Each row was made from one path, in order. Every step used is in the known rows, and no mark comes twice. Write each row's path.
In the rows, zero is written as 128.
Known rows:
a -> v -> p -> j -> l: [123 110 110  95 134 110 194 154 103 128 104 147 123 142 131 225 153 170
 103 103 118 123 164 130  74 150 102 174  86 154 109 148]
r -> t -> p -> e: [106 121 169 100 140 169 131 142 112 151 141 137 146 176  36 169  76 131
 143 100 107  92  73 153 104 115 128 165  75 108 129 108]
p -> j: [113 123 126 124 140 118 161 145 150 144 156 176 133 117 133 160 140 156
  89 117 131 126 151 160 123 164 134 119 121 130 138 105]
r -> t: [149 128 132 132 121 146 124 128 126 122 132 126 146 139  86 136  89 138
 159 121 121 126 117 151 110 122 132 114 100 121 119  98]
p -> v -> a -> t -> r: [116  93 129 181 149 139 160 155 196 121 117 121 138 153 130 174 160 140
 159 167  85  99 117  79  79 140 129 173  70 168 131 144]
t -> a -> v -> p -> w: [ 95 108 152 132  99 104 182 150 114 102 124 100 119 156 170 196 148 130
 148 131 110 140 126 128 119 150 114 159  22 183  70 155]
p -> e: [106  97 174 100 121 134 128 126 136 141 148 136 159 161 102 134 126 129
 111 104 120 104 104 131 144 145 117 147 121 117 127 121]
j -> p -> e: [127 121 188  76 116 137 130 107  98 147 144 104 140 155  87 103 143 110
 158 103  95 126 135 115 136 110  99 148  95 138 114 124]
a -> t: [136 152  96 157 140 121 133 113 149 112 142 128 115 105 176 134 139 119
 175 122 103 105 116  95 107 108 119 138 132 157 120 131]
p -> t -> a -> v -> r: [122 101 144 133  96 144 204 154  95 144 131 104 114 176 153 164 122 149
 143 139 108 133 135 152 139  98 155 146  64 171  82 160]
t -> a -> v -> p: [105 129 140 120 112 111 161 147 119 110 133 116 129 146 181 203 136 107
 150 130 110 159 120 127 114 121 107 172  53 157  79 163]
a -> v -> r: [131 105 129 100 138 137 162 164 105 140 107  98 101 151 120 166 117 123
 123 115 119 124 108  85 103 108 135 176 112 133 104 164]
t -> a: [111 142 152 145 116 113 133 129 137 121 152 128 145 138 181 147 133 111
 141 142 118 163 139 162 140 122 134 118 102 143  90 137]
r -> t -> p -> v -> a: [112 102 150 150 139 157 161 163 155 136 116 142 149 166  45 171 100 155
 167 151 100 124 100 159  71 134 151 161  41 131 115 110]
v -> a: [150 116 132 153 119 118 130 143 149 125 122 143 173 131 116 116 135 149
 135 166 135 145 142 125  95 150 147 147 122 139 129 112]
b -> e -> p: [ 84  78 138 118 121 126 130 156 136 132 130 109 139 122  82 191  96 112
 124 136 119 136 112 112 162 115 109 102 107  93 149 119]
l -> j -> p -> v -> r: [ 92 120 145 116 141 123 170 128  97 150 117 114  80 132 150 137 141 168
 153 118  69 143 136  78  97 105 110 149  53 154 106 141]
r -> t -> a -> v -> p -> j: [118 123 140 120 114 125 176 160 136 116 157 152 150 147 136 225 104 141
 152 116 108 152 126 176  95 146 118 147  28 150  82 113]
b -> j -> l: [141 119 118 140 121 116 126 104 108 139  94 125 153 134 107 138 179 177
 127 100 125 139 171 181  77  93 147 144 158 151 120 106]
b -> e -> p -> v -> a: [ 73  34 157 146 115 117 157 173 185 132 124 119 170 138  69 198 116 137
 133 167 107 150 116 118 144 153 124 112  69 105 135 113]
e -> p: [107 119 129 126 133 149 123 111  99 131 115 111 131 110  71 177 125 124
 149 122 115 144 119 106 136 140  99 125 106 104 152 140]
j -> l: [144 131 118 125 133 119 143 119  97 128  99 119 145 152 126 141 144 159
 126 125 123 126 186 145  93 120 133 119 154 139 106 140]
r -> t -> a: [131 140 149 145 112 135 131 133 135 115 157 127 164 149 131 154  92 124
 173 133 112 155 126 182 117 115 140 106  76 133  84 106]
a -> v -> p: [123 113 119 101 122 125 158 147 107 114 104 114 107 134 129 189 130 122
 136 112 118 125 103  91 103 129  97 186  73 142 115 158]
b -> j: [127 119 126 141 116 126 114 111 136 139 120 132 137 115 110 124 168 149
 129 103 128 140 120 166 108 101 146 152 135 141 138  96]
a -> v -> r -> t -> p: [125 121 132  97 151 168 165 178  88 150 104 100  94 165  64 195  75 123
 145 110 103 111  79 104  74  85 142 195  72 124 102 150]
l -> w: [142 148 100 178 131 105 126 124 121 133 121 140  95 128 141 149  93 119
 119 109 169 111 141  86 109 119 100 123 113 136 109 145]
b -> e -> p -> v -> a -> t -> r: [ 71  52 139 163 144 139 160 177 191 129 121  98 145 145  83 236 123 119
 149 167  79 104  98  63 120 124 111 143  56 129 153 133]
j -> p: [145 151 147 100 123 131 131 112  94 129 127  96 114 126 113  97 144 111
 173 126 102 146 157 114 122  95 107 133 101 145 113 133]
j -> p -> t -> a -> v: [154 140 146 111  86 142 192 113  76 121 140  84 120 163 131 118 155 133
 181 141  96 159 170 162 144  75 130 148  39 186  73 145]

Which path is each row?
[125 144 114 159 154 131 162 121 136 125 121 115 116 137 149 151 167 169
 166 150  63 121 132  50  66 100 113 193  34 184 130 128]	l -> j -> p -> v -> a -> t -> r
[ 79  89 181  93 120 124 134 138 115 150 128 139 133 146 116 178 122 123
 139  95 102  95  94  95 120 156  78 157  85 128 140 138]	v -> p -> e
[109  89 175 123 114 147 150 129 123 160 110  93 108 134  62 136 154 142
 203  96  68 143 128 151  74  77 132 147  64 156 102 104]	b -> j -> p -> v -> r -> t
[117 118 141 156  90 135 177 123 111 135 148 126 136 157 158 133 134 154
 150 150 114 137 153 187 161 114 146 109  76 167 101 131]	p -> t -> a
[152 138 109 173 151 139 130 144 159 127 122 119 147 136 134 159 142 129
 159 164 103  95 119  62  65 116 132 181 109 165 148 130]	v -> a -> t -> r
[ 67 119 130 152 173 144 176 159 150 153 119 124  58 133 148 191 130 117
 183 121  62  82  79  74  77  96 120 173  85 161 113 174]	a -> t -> p -> v -> r
[ 90  98 151 149 149 140 166 164 162 144 109 144 129 155  85 167 140 145
 135 164 104 122 108 135  85 142 148 180  65 140 125 140]	t -> p -> v -> a
[110  97 165  75 146 173 163 177  94 159 117 105 118 192  43 201  73 124
 130  89  98  94  60 106  83  97 134 210  68 117 102 146]	a -> v -> r -> t -> p -> e
[ 82  92 155 135 106 110 167 138 104 130  98 112  93 129 125 164 136 148
 154 118 107  93 126  95 111 174  95 125  54 167 128 133]	v -> p -> w
[148 106 130 104 131 153 159 167 104 135 112  95 118 160  86 173  84 129
 147 109 112 124  98 107  86 104 138 168  88 128  95 140]	a -> v -> r -> t
[122 107 152 121 134 150 137 161 108 158 118 114 111 143  92 153  69 130
 165 113 101 114 109 110  85 112 133 116 111 119 117 125]	v -> r -> t
[137 150 100 164 163 115 175 149 146 141 124 178 152 127 133 180 157 178
 143 150 101 110 165 131  32 134 148 177 122 172 124 118]	v -> a -> t -> p -> j -> l
[148 136 131 132 109 138 145 140 132  99 152 112 166 164 124 170  99 125
 158 131 121 164 117 178 114 109 144 144  57 138  65 119]	r -> t -> a -> v
[137 154 116 120 127 158 168 105  50 149 116 102  88 152 113 132 137 182
 129 127  90 107 148  94 119  74 119 166  46 170 155 125]	l -> j -> p -> t -> r
[153 136  96 179 123  97 125 102 102 143  89 132 128 135 117 154 155 169
 122  85 157 123 184 147  60  86 125 139 147 157 104 121]	b -> j -> l -> w
[ 93  88 132 172 155 158 152 135 160 130 107 104 137 135  68 225 155 135
 177 158  74 116 107  60  89 152 101 169  52 141 158 156]	e -> p -> v -> a -> t -> r
[110 134 128 124 130 117 162 108 115 124 124 123 104 127 145 121 159 170
 145 125  86 151 139 107 116 112 112 148  49 155 108 126]	l -> j -> p -> v
[154 147  95 169 134  97 141 117  88 133  93 131 117 154 134 161 113 152
 118 108 161 110 198 109  77 111 107 116 140 147  89 154]	j -> l -> w
[137 135 105 127 165 137 195 179  76 165  98 137  87 177  74 244  70 159
 110  84 134  97 147 111  30  99 125 180  77 141  82 155]	a -> v -> r -> t -> p -> j -> l -> w
[127 152 101 152 162 153 127 131 138 127 125 104  97 132 147 177 134 103
 154 125  90  73 104  57  95  90 110 168 115 158 151 150]	a -> t -> r
[ 88  62 137 130  98 140 168 149 117 144 128 105 134 137  70 181  97 144
 130 141 112 118 124 136 181 109 121  92  85 113 154 116]	b -> e -> p -> t
[ 94  69 149 154 127 139 155 132 154 124 107 124 161 127  57 184 151 151
 160 160 103 157 127 114 116 179 115 135  63 120 137 138]	e -> p -> v -> a
[ 82 134 110 159 163 140 167 135 166 127 131 135  82 128 146 178 146 122
 175 127  76  90  88 102  94 107 119 173  79 161 115 155]	a -> t -> p -> v
[123 147 132 123 143 165 133 142 108 139 124 132 121 149  56 165  78 132
 157 120 110 109  92 152  90 101 137 150  81 117 130 113]	r -> t -> p
[118 139 114 146 126  80 194 151 106 125 126 154 121 155 191 252 131 146
 115 106 137 143 188 133  74 133  91 155  57 173  57 164]	t -> a -> v -> p -> j -> l -> w
[100 125 157 114 155 164 144 174  89 173 109 117  85 150  67 182  59 125
 165 111  90 101  87 111  70  91 135 149  93 115 126 138]	v -> r -> t -> p
[ 98 123 138 114 120 105 184 159 134 120 152 151 130 136 184 226 144 127
 123 123 114 159 136 150 114 149 112 165  49 157  86 145]	t -> a -> v -> p -> j
[137 124 163 103  97 146 201 137  61 149 130  73  95 165 134 130 139 128
 189 133  81 149 162 134 129  67 130 150  45 184  71 162]	j -> p -> t -> a -> v -> r
[105 122 145 119 136 134 168 131  95 146 120 110  93 141 116 142 112 175
 175 112  64 143 127  96  85 100 113 137  33 149 100 121]	l -> j -> p -> v -> r -> t
[125 148 126 127 116 110 162  98  76 121 122 103 100 127 133  98 154 187
 138 118 101 133 154  98 111 123 119 134  47 180 112 105]	l -> j -> p -> w
[ 75  75 181 146 126 137 172 169 154 147 133 117 121 168 131 184 100 131
 177 132  77 139 115 146 106 133 137 109  51 139  73 142]	p -> v -> r -> t -> a
[139 138 112 153 119 101 186 150 106 119 132 153 139 166 143 249  91 157
 143  98 132 140 178 159  56 131  99 139  36 163  52 135]	r -> t -> a -> v -> p -> j -> l -> w
[ 98 110 143 150  99 152 168 105  85 137 133 111 137 136  98 182 132 146
 168 143 100 152 139 159 165 126 114 105  58 139 129 144]	e -> p -> t -> a
[ 72  56 153 132 106 118 158 154 133 127 120  90 134 132  68 182 108 135
 124 135 117 118 119 112 165 148 115  85  72 123 138 107]	b -> e -> p -> w
[130 112 142 162 133 143 144 119 160 139 110  94 128 131  95 142 207 139
 196 132  69 124 134 104  58  78 129 199  62 191 132 112]	b -> j -> p -> v -> a -> t -> r
[110  92 131 113 107 118 184 147 104 108  95  94 100 147 114 180 143 146
 137 115 116 106 113  91 107 160 105 173  40 172 105 150]	a -> v -> p -> w
[130 143 111 162 134 104 166 108 145 112 134 134 128 114 171 116 171 182
 184 148  72 147 141  80  76 113 119 167  49 186 105 116]	l -> j -> p -> v -> a -> t
[105 102 131 132 129 193 160 118  68 153  99  86 106 154  31 207 120 144
 137 132 100  93 122 100 144 116 103 141  63 125 187 154]	e -> p -> t -> r
[121  91 123 187 130 113 166 141 207 111 130 144 153 129 150 138 165 152
 177 166  94 124 125 109  91 155 138 149  86 168 105 129]	p -> v -> a -> t
[134 152 110 169 152 127 141 143 153 129 125 148 138 118 133 147 137 137
 173 159 102 111 108  94  58 112 143 189 108 164 132 128]	v -> a -> t -> p
